Each row was made from one small tree. The marks that hang from a mark follow it in brackets, in the order of their numbers. Every link used is in the known rows. Write each row's tree.
Known rows:
J173{J733{J964{J37}}}: [ 15.7  29.5  18.6  -2.2  20.2  -5.4 -27.8  -9.1   8.8  -3.3 -23.9 -35.9
 -17.0  22.1 -25.2  -9.0   7.1   6.8  -4.4  12.1  -3.8  21.5 -38.9   6.0]
J925{J37{J173} J522}: [ 10.5  15.6  60.3 -36.3  26.4  25.1 -19.1  -7.9 -28.1   1.1 -22.3   1.7
  -4.3   1.5 -16.8 -29.6  22.4 -34.7  -6.6   5.9  15.0  -7.8  -2.3   2.1]
J925{J522}: [ -3.5  30.2  66.5 -53.2   4.8  -4.0 -27.0 -21.7 -11.2 -25.1  -0.8   2.1
 -32.1  -2.1 -17.3 -10.2  37.4  -3.1   1.3   1.6  20.4  21.9 -34.7   8.4]
J733{J964{J37{J173 J526}}}: [ 15.8  47.4  35.1   0.9  21.5  -1.3  14.1  12.8  -7.0  10.3 -10.7 -50.0
 -12.4  24.9 -37.4 -16.4   5.0   3.3  -8.8  -1.9  30.0  -1.4 -21.6  26.0]
J605{J298}: [-12.6  25.8  39.1 -44.3  -2.9  -5.7 -24.3   2.0 -25.0 -25.5  -8.3  15.3
   2.8   3.5 -37.8   7.1  20.7  -2.1  11.7  16.2   5.0  26.4 -24.7  -9.0]
J298{J37 J522 J605}: [ 16.6 -18.3  34.0 -26.7 -28.9  22.2   2.1  -5.6 -36.6  -3.9  54.7 -39.3
   6.8  -3.3 -14.5  15.1   2.5  23.4 -29.9  26.9  -9.9  22.2 -16.1 -11.5]
J37{J173 J526{J522} J964}: [  0.4  19.1  51.9   0.5  -8.0 -25.1   3.6  35.8   0.0  10.9  -0.4 -36.6
 -16.1  43.3 -11.2  25.5  24.3 -19.5  -1.0 -13.0  26.4 -26.0  24.7  20.3]
J298{J37{J733 J964} J522 J605}: [ 24.8 -32.0  12.7 -21.2 -39.5  31.4  25.9  -5.3   1.8  10.1  38.6 -55.6
   0.7  -6.4  11.6   3.4  11.6  18.7 -15.2  25.6  12.2  28.5 -12.1 -26.5]
J298{J37{J173} J522 J605}: [ 29.9 -20.0  23.2 -20.3 -16.8  35.0  17.7   3.2 -42.4   5.4  44.9 -50.7
  19.2   0.8 -15.5  12.5 -15.3   8.1 -50.0  16.2  -9.9  10.7  -1.5 -20.8]
J605{J298{J37{J964} J522}}: [-12.4 -20.4  27.4 -45.5 -18.7  -3.0  10.8  25.5 -19.5  12.1   9.8 -32.0
  21.1  -7.7 -17.8  25.2  30.7  -8.1   2.5  41.6  16.3  24.8 -12.5 -25.9]
J964{J37{J173 J733}}: [ 32.5  37.5  16.5 -29.5   3.8  28.9  15.2  -7.2   1.4  -9.7 -22.5 -25.6
 -10.5  -7.7 -19.9 -19.4  24.6  -2.6  -9.0   0.6   0.7  41.4 -34.4 -12.3]
J733{J964{J37{J173 J526{J522}}}}: [ 19.2  26.3  37.7   7.4  11.9 -15.0   6.6  14.8  -5.9  21.9 -21.7 -39.0
 -22.9  46.1 -26.8  -0.6  26.9   2.4   3.5 -14.5  15.2 -19.4 -17.2  40.2]
J739{J298{J37{J526{J522}} J605}}: [  8.6 -17.5  27.6  20.1 -27.1  -6.0  14.3 -11.1 -15.7 -11.2  31.7 -18.5
 -10.3  18.2 -39.2  21.1  22.8  32.4  -6.5  43.8  -5.1 -12.4  -9.6  21.6]
J964{J37{J526}}: [ -0.1  58.9  52.5 -19.5  13.3  -5.6   4.3  17.1  -1.0  -6.3   8.1 -25.6
 -16.6   3.5 -40.9   6.5  34.8   9.4   7.3  26.9  12.4  29.9 -17.5  25.6]
J173{J733{J964}}: [  5.5  27.6  31.4  -7.6   5.3 -16.2 -46.4 -19.0  -3.9 -17.2  -7.9 -29.5
 -24.2  26.8 -15.9  -4.4  -7.7   4.4 -10.5  -4.1   8.0   6.7 -33.1  -6.2]
J733{J964{J37{J526{J522}}}}: [  8.2  30.1  46.8   1.4   1.2 -25.4  -6.3   6.7   4.9  11.5 -11.8 -28.3
 -31.6  43.2 -26.6   1.3  43.6  18.0  22.6   0.5  14.1  -8.7 -32.3  48.7]
J739{J298}: [-17.5  31.2  38.7 -27.1 -13.2 -22.7 -17.7 -24.7  -3.4 -46.7  -6.8   1.2
 -12.0 -11.2 -47.4  -8.4  26.5  25.3  -7.3  22.2  18.4  31.0 -30.7   6.3]
J37{J173}: [  7.9  36.6  41.4 -31.8  -2.5   3.9 -15.0  -0.1 -29.7 -22.1   2.3 -17.4
  -4.7   4.6 -28.3  -3.0  -0.1 -10.3 -22.0 -15.3   6.3  12.2 -12.2  -8.4]
J605{J298{J37{J733}}}: [ 16.5   6.9  14.2 -41.9 -17.0  27.8   4.4 -20.4 -28.9 -17.9   1.6  -3.8
  -0.4 -17.0 -25.4   2.5  24.4   2.2  16.7  32.3   0.5  34.6 -52.4 -38.9]
J298{J37{J526 J964} J522 J605}: [  3.8 -14.8  41.0  -6.5 -20.0   8.2  26.7  29.8  -8.9  20.1  61.7 -66.1
   5.0  12.3  -5.5  27.9   4.3  13.4 -21.1  41.1  23.5   4.5  18.0   3.0]
J298{J522}: [-13.4  22.6  64.0 -50.0 -16.8 -16.3 -18.8  -0.6 -13.3 -23.8  23.7 -22.6
 -13.3  -4.8 -13.8  15.1  33.4  10.9 -13.0   7.6  14.7  40.8 -17.1  -1.5]
J526{J37{J733 J964} J522}: [ 16.5 -12.9  13.6 -28.7 -47.0   3.9 -30.0   1.1  28.3   4.0 -23.5  -1.8
 -16.4  39.2   5.5  13.0  55.9  -1.7  37.0 -24.8  23.4   9.5 -34.8 -11.6]
J526{J37{J173}}: [ 12.9  21.2  21.1 -35.7 -14.5  17.7 -29.2  11.2 -20.1  -9.4  -6.8  -8.2
  11.1  23.4 -32.7   6.4  11.8 -12.9  -9.4 -22.0  15.9   9.5 -25.4 -23.0]
J526{J37{J733{J964}} J522}: [ 23.0 -10.1  12.0 -24.9 -40.9   3.9 -39.2 -29.6  12.7  -5.3 -24.5   1.9
 -28.1  48.2  -3.8  -8.0  48.8  15.9  36.8 -37.0  26.5   4.3 -67.0  -4.7]
J605{J298{J37{J173 J526} J522}}: [ -4.5   6.4  45.2 -28.6   7.2   7.7  33.8  33.1 -39.4  14.4  31.8 -44.1
  18.9  -6.8 -28.7  37.9  12.3 -11.5 -16.2  43.3  16.6  12.4   3.5 -22.0]

Write each row's tree:
[ 14.2  56.9  42.5 -22.0   3.7  12.4  17.2  -0.4  14.9 -10.2   6.2 -30.3
 -29.9  -7.0 -25.7  -5.3  39.4  15.1  14.0  24.8  15.2  43.7 -29.4  10.6] => J964{J37{J526 J733}}
[ 19.0 -15.0   4.1  -1.5 -15.0  -0.4 -41.9  34.5  13.2  19.7 -34.7 -21.6
   8.6  63.0  -4.7  37.7  17.6 -34.0  -5.2 -18.5   1.4 -15.5   7.5 -23.1] => J526{J37{J173{J733} J964} J522}
[ 31.1   8.7   3.7 -29.1 -19.1  28.2 -16.0 -21.6   0.1  -3.2 -22.3 -22.8
  -6.6  27.0 -13.3 -22.2  12.0   1.5   6.0 -39.9  37.8  11.4 -59.5 -26.5] => J526{J37{J173 J733{J964}}}
[ -6.8  41.5  50.6 -11.4   0.4 -11.7   9.5  36.2  -5.8   0.2  10.7 -45.9
  -5.3  18.4 -23.2  11.1   3.0 -18.7 -12.6  -2.4  38.6 -11.8  18.5   5.8] => J37{J173 J526 J964}
[  4.1  15.8  41.1  16.8   4.4 -21.1 -12.8  39.6  12.6  18.2  -6.4 -47.7
 -16.4  52.2  -0.6  40.9  10.3 -30.4 -15.0   0.0   7.1 -25.2  36.8   7.3] => J37{J173{J733} J526{J522} J964}
[ 30.0  31.4  35.9  -5.4   0.9  11.2  22.9   9.4  10.0   8.1 -12.6 -31.3
 -28.9  21.4 -11.2   8.5  44.1  -1.5   8.4   1.6   1.1  15.3 -14.6  13.7] => J964{J37{J173 J526{J522} J733}}
[ -2.4  -8.0  40.5 -37.7 -27.3  -7.5   6.5  18.1 -15.9   1.6  30.0 -54.9
   4.9  -9.2 -10.8  16.3  26.7   3.5 -11.9  24.3  21.5  22.2  -9.5 -13.7] => J298{J37{J964} J522}
[ 28.4 -22.8 -12.6   4.4 -31.1  22.4  19.8 -62.1  -5.3 -23.0   7.5 -28.8
 -12.3  -6.2 -25.8 -38.5  -0.8  50.4 -10.9  22.9  14.9  14.7 -57.9  -9.7] => J739{J298{J37{J733{J964}} J605}}
[ 37.8  -8.6  27.6   5.7 -30.5  25.5  13.5 -16.1 -13.8   0.0  42.9 -30.3
 -24.8  25.0  -2.9  16.8  18.9  20.9   6.9  18.4 -11.3  -4.1 -21.6   1.0] => J298{J37{J526{J522} J733} J605}
[ 22.0  33.0  36.2  16.2  25.1  -4.1  -4.1  34.8   5.7  16.6 -13.5 -42.7
 -19.3  39.8 -21.2  36.7  22.9 -18.9 -13.6  16.3 -18.8  -2.2  10.7  14.6] => J964{J37{J173{J733} J526{J522}}}
[ 11.4  20.9  22.9  -4.9   6.6  -2.6 -21.9  23.2   1.9   0.8 -14.8 -43.5
  -0.7  23.1 -10.2  13.5 -14.7 -29.7 -30.3  -1.8   5.2   0.5  16.1 -23.1] => J37{J173{J733} J964}
[ 14.8  36.3  45.7  -4.4  10.0  -6.6   7.3  26.8  -8.8   9.7  -9.6 -30.2
 -12.4  31.4 -29.7  19.9  35.4  -6.8  -0.8   3.9  -2.1  -2.4  -0.3  30.5] => J964{J37{J173 J526{J522}}}
[ 15.3  15.9  40.3  21.5  14.5 -22.5 -21.9   8.4  -1.6  11.3  -6.3 -47.7
 -30.6  60.5  -8.0  22.6  -0.4 -10.1 -12.5 -17.3   8.2 -31.5   3.0  11.8] => J37{J173{J733{J964}} J526{J522}}
[ 11.4  19.8  47.2  -4.1 -20.2 -18.7  -8.2 -23.9  13.3  -8.8   1.0 -24.3
 -55.2  36.2   1.2  -3.4  38.4  19.5  26.7 -19.0  32.8  -3.8 -38.1  24.0] => J37{J526{J522} J733{J964}}
[ 14.9  53.7  33.6   4.5  36.8   9.4   4.4  31.6   3.8   7.8  -4.1 -50.3
  -6.5  18.0 -32.8  22.2   0.6 -17.0 -27.3  27.8  -5.2  17.9   8.9   0.6] => J964{J37{J173{J733} J526}}
[ -9.6  -5.2  39.1 -51.0 -12.1   3.2   2.8   8.8 -40.2  -7.9  21.3 -19.3
  15.4 -15.4 -27.3  24.8  30.1   3.3  -1.2  43.6   1.0  34.1 -28.4 -26.7] => J605{J298{J37 J522}}
[  8.7  19.4  57.5 -12.2  -8.9   7.3 -14.5  -6.4  -2.0  -1.2  -0.4  -2.8
 -29.0  23.6  -1.7  -1.8  47.5  -6.8  32.5  11.6   7.6  -4.7   0.7  15.2] => J925{J37{J526{J522} J733}}
[ 21.6  -9.8  -3.4 -29.3  -8.3  31.1  29.6  10.0 -18.9   4.7 -14.9 -28.7
  16.0  -7.8 -17.4  -2.9   7.0 -22.9   2.5  20.3  16.4  14.9 -21.8 -43.7] => J605{J298{J37{J173 J733 J964}}}
[ -1.8 -38.2  12.6  -7.7 -35.8  -0.2  26.0  -1.9  -0.8  -3.2  27.7 -45.0
  15.2 -10.4 -21.9   5.8  15.3  32.2 -31.7  48.2  15.7  21.8  -0.4  -6.2] => J739{J298{J37{J964} J522 J605}}
[ 35.6 -13.8   1.7 -17.8 -30.3  16.0 -26.2 -21.2   6.3   4.9 -35.3 -11.2
 -15.6  50.5  -1.9  -8.4  29.0   2.1  16.5 -49.6  24.5  -8.4 -56.8 -15.7] => J526{J37{J173 J733{J964}} J522}
[ 26.1  53.2  34.1 -14.6  13.2  23.7  31.9   8.4   8.0   0.2  -1.5 -39.2
 -18.6  -2.9 -22.9  -3.7  25.7  -0.8  -7.1  11.7  13.7  33.4 -16.5  -0.7] => J964{J37{J173 J526 J733}}
[ -5.5  22.2  63.8 -29.2 -12.2  -4.1  14.1  11.9 -27.2  -8.4  56.0 -53.3
 -10.4 -13.1 -21.9  33.5  26.9  12.3 -12.5  37.8  20.4  24.1 -10.1  -3.6] => J298{J37{J526} J522}
[ 32.0 -15.8   5.4  -0.8 -18.2  33.0  13.4  13.7 -34.0  11.6  20.7 -45.0
  23.4  15.2 -18.8  -3.7 -28.5  -8.3 -33.6   7.2  -1.7 -14.7   5.4 -18.1] => J298{J37{J173 J964} J605}
[ 23.5  36.6  18.5  -8.2  26.0  13.8 -13.1  17.6  -0.3  -0.8 -22.3 -35.9
   0.7  10.1 -27.6   8.8   0.0 -15.3 -30.1  17.1 -20.0  26.3  -9.1 -14.6] => J964{J37{J173{J733}}}
[  9.2  -8.8  32.0 -29.1 -17.5   5.0  22.0  25.3 -22.7  11.3  21.2 -64.7
  16.3  -7.7  -8.0  14.3   7.9 -10.9 -30.5  12.9  24.3  10.9   1.6 -23.9] => J298{J37{J173 J964} J522}
[ 12.2 -10.8   9.3  -3.9 -27.2  12.4   3.8 -29.1 -25.3 -29.8  23.4 -13.7
   7.4 -11.6 -45.8  -8.6  -1.4  37.5 -23.4  42.4  -7.3  13.3 -29.0  -6.0] => J739{J298{J37 J605}}
[ 14.1   2.1  39.2 -36.3 -13.3  12.3  11.1   7.4 -41.8  -5.9  31.7 -51.0
   8.2 -14.2 -17.9  17.0   7.3  -2.7 -34.0  12.7   5.1  20.0 -14.6 -27.1] => J298{J37{J173} J522}
[  7.0   4.3  49.9 -27.7  21.4  16.9 -10.0  10.8 -10.9  17.6 -34.0 -11.0
   5.1  11.7  -4.6 -32.5  19.7 -43.5  -1.0   0.3  33.0 -18.5  15.7   5.7] => J925{J37{J173 J964} J522}
[  5.4  41.9  44.5 -14.7 -10.2  -5.7   0.2 -27.3  12.0 -17.4  13.1 -33.7
 -43.0  13.2 -12.0 -15.6  18.9  19.4  13.4  -7.8  45.4  14.7 -42.3   9.6] => J37{J526 J733{J964}}
[ 11.6  39.1  36.1 -12.6  -5.2   5.1  24.6  15.1  13.5   0.3   6.2 -46.1
 -19.2   7.1  -5.3   1.0  10.9 -13.9  -8.2  -5.7  42.1   7.4   7.3  -9.9] => J37{J173 J526 J733 J964}
[  5.8  28.3  61.2 -10.3  -5.9 -16.3  -4.4  15.2 -18.7  -5.1   8.6 -22.6
 -23.0  35.1 -19.1  24.9  24.4 -12.4  -7.3 -12.2   6.4 -17.6   7.6  18.7] => J37{J173 J526{J522}}
[ 17.5 -19.5  30.3  17.7 -29.6   1.7   6.9  22.2 -14.9  17.3  37.1 -38.8
  -6.7  42.1 -11.9  24.9  12.9   7.4   2.6  22.8   1.1 -30.7  11.0  20.8] => J298{J37{J526{J522} J964} J605}
[ -9.0  11.6  61.7   5.0  -7.8 -18.1 -21.6  33.2  -3.4  17.6  -5.1 -14.3
  -9.0  41.0  -9.2   6.7  40.5 -20.9  29.3  11.9  19.7 -31.9  30.3  34.8] => J925{J37{J526{J522} J964}}
[ 12.7  16.9  56.5 -45.9   8.4  32.7 -19.8 -36.4  -0.4 -10.7 -17.8  11.2
 -28.8 -10.0   0.3 -39.4  47.1 -15.4  19.0  13.5  17.1  21.2 -28.9  -3.5] => J925{J37{J733} J522}
[ 11.7   0.7  40.1  -8.4  37.7  18.0 -24.5  14.7   4.1  24.6 -36.8 -23.5
  -0.9  22.7   2.6 -13.2   3.9 -56.4 -16.8  15.6  14.7 -17.3  26.1 -10.8] => J925{J37{J173{J733} J964} J522}
[ 14.6 -29.2  24.1 -19.9 -32.7  15.1  10.8  14.5 -17.5  11.8  43.1 -52.4
  11.9   4.1  -5.8  13.0   4.2  15.1 -26.0  29.7   7.1  13.2   1.2 -12.0] => J298{J37{J964} J522 J605}
[ 16.1  34.3  43.4 -11.8  -6.2   0.0   9.2  -2.6  19.4  -1.6  -5.3 -20.2
 -37.7  17.2 -14.3  10.1  62.9  13.0  26.8  14.5   2.6  25.5 -27.3  25.3] => J964{J37{J526{J522} J733}}
[ 14.6  24.1  37.2  20.8  16.4 -24.2 -20.5   9.1  19.2  17.2 -16.0 -44.2
 -33.8  52.8 -15.3  16.5  26.5   8.4  11.8  14.8  -1.5  -7.4 -18.7  34.7] => J173{J733{J964{J37{J526{J522}}}}}
[-20.2  -2.6  44.5 -30.9  -6.4 -10.9  27.2  42.8 -13.2  18.1  30.0 -44.5
  16.7  -2.8 -21.6  39.0  32.2  -6.6   6.2  54.6  33.9  13.7   5.7 -12.9] => J605{J298{J37{J526 J964} J522}}
[ 25.8 -15.6   5.2   2.5  -7.5  -1.5 -53.9   3.0   1.2  14.0 -35.3 -22.0
  -7.0  70.9  -8.9  17.8   8.0 -15.9  -6.2 -34.5   1.4 -23.1 -31.0 -10.8] => J526{J37{J173{J733{J964}}} J522}
[  5.5  -9.0  26.3 -52.4 -21.4  21.8  17.5  -9.4 -19.7  -7.1  16.6 -21.9
   1.6 -25.5 -13.0  15.8  36.9   6.4   8.1  41.8   6.3  50.8 -40.3 -40.4] => J605{J298{J37{J733} J522}}
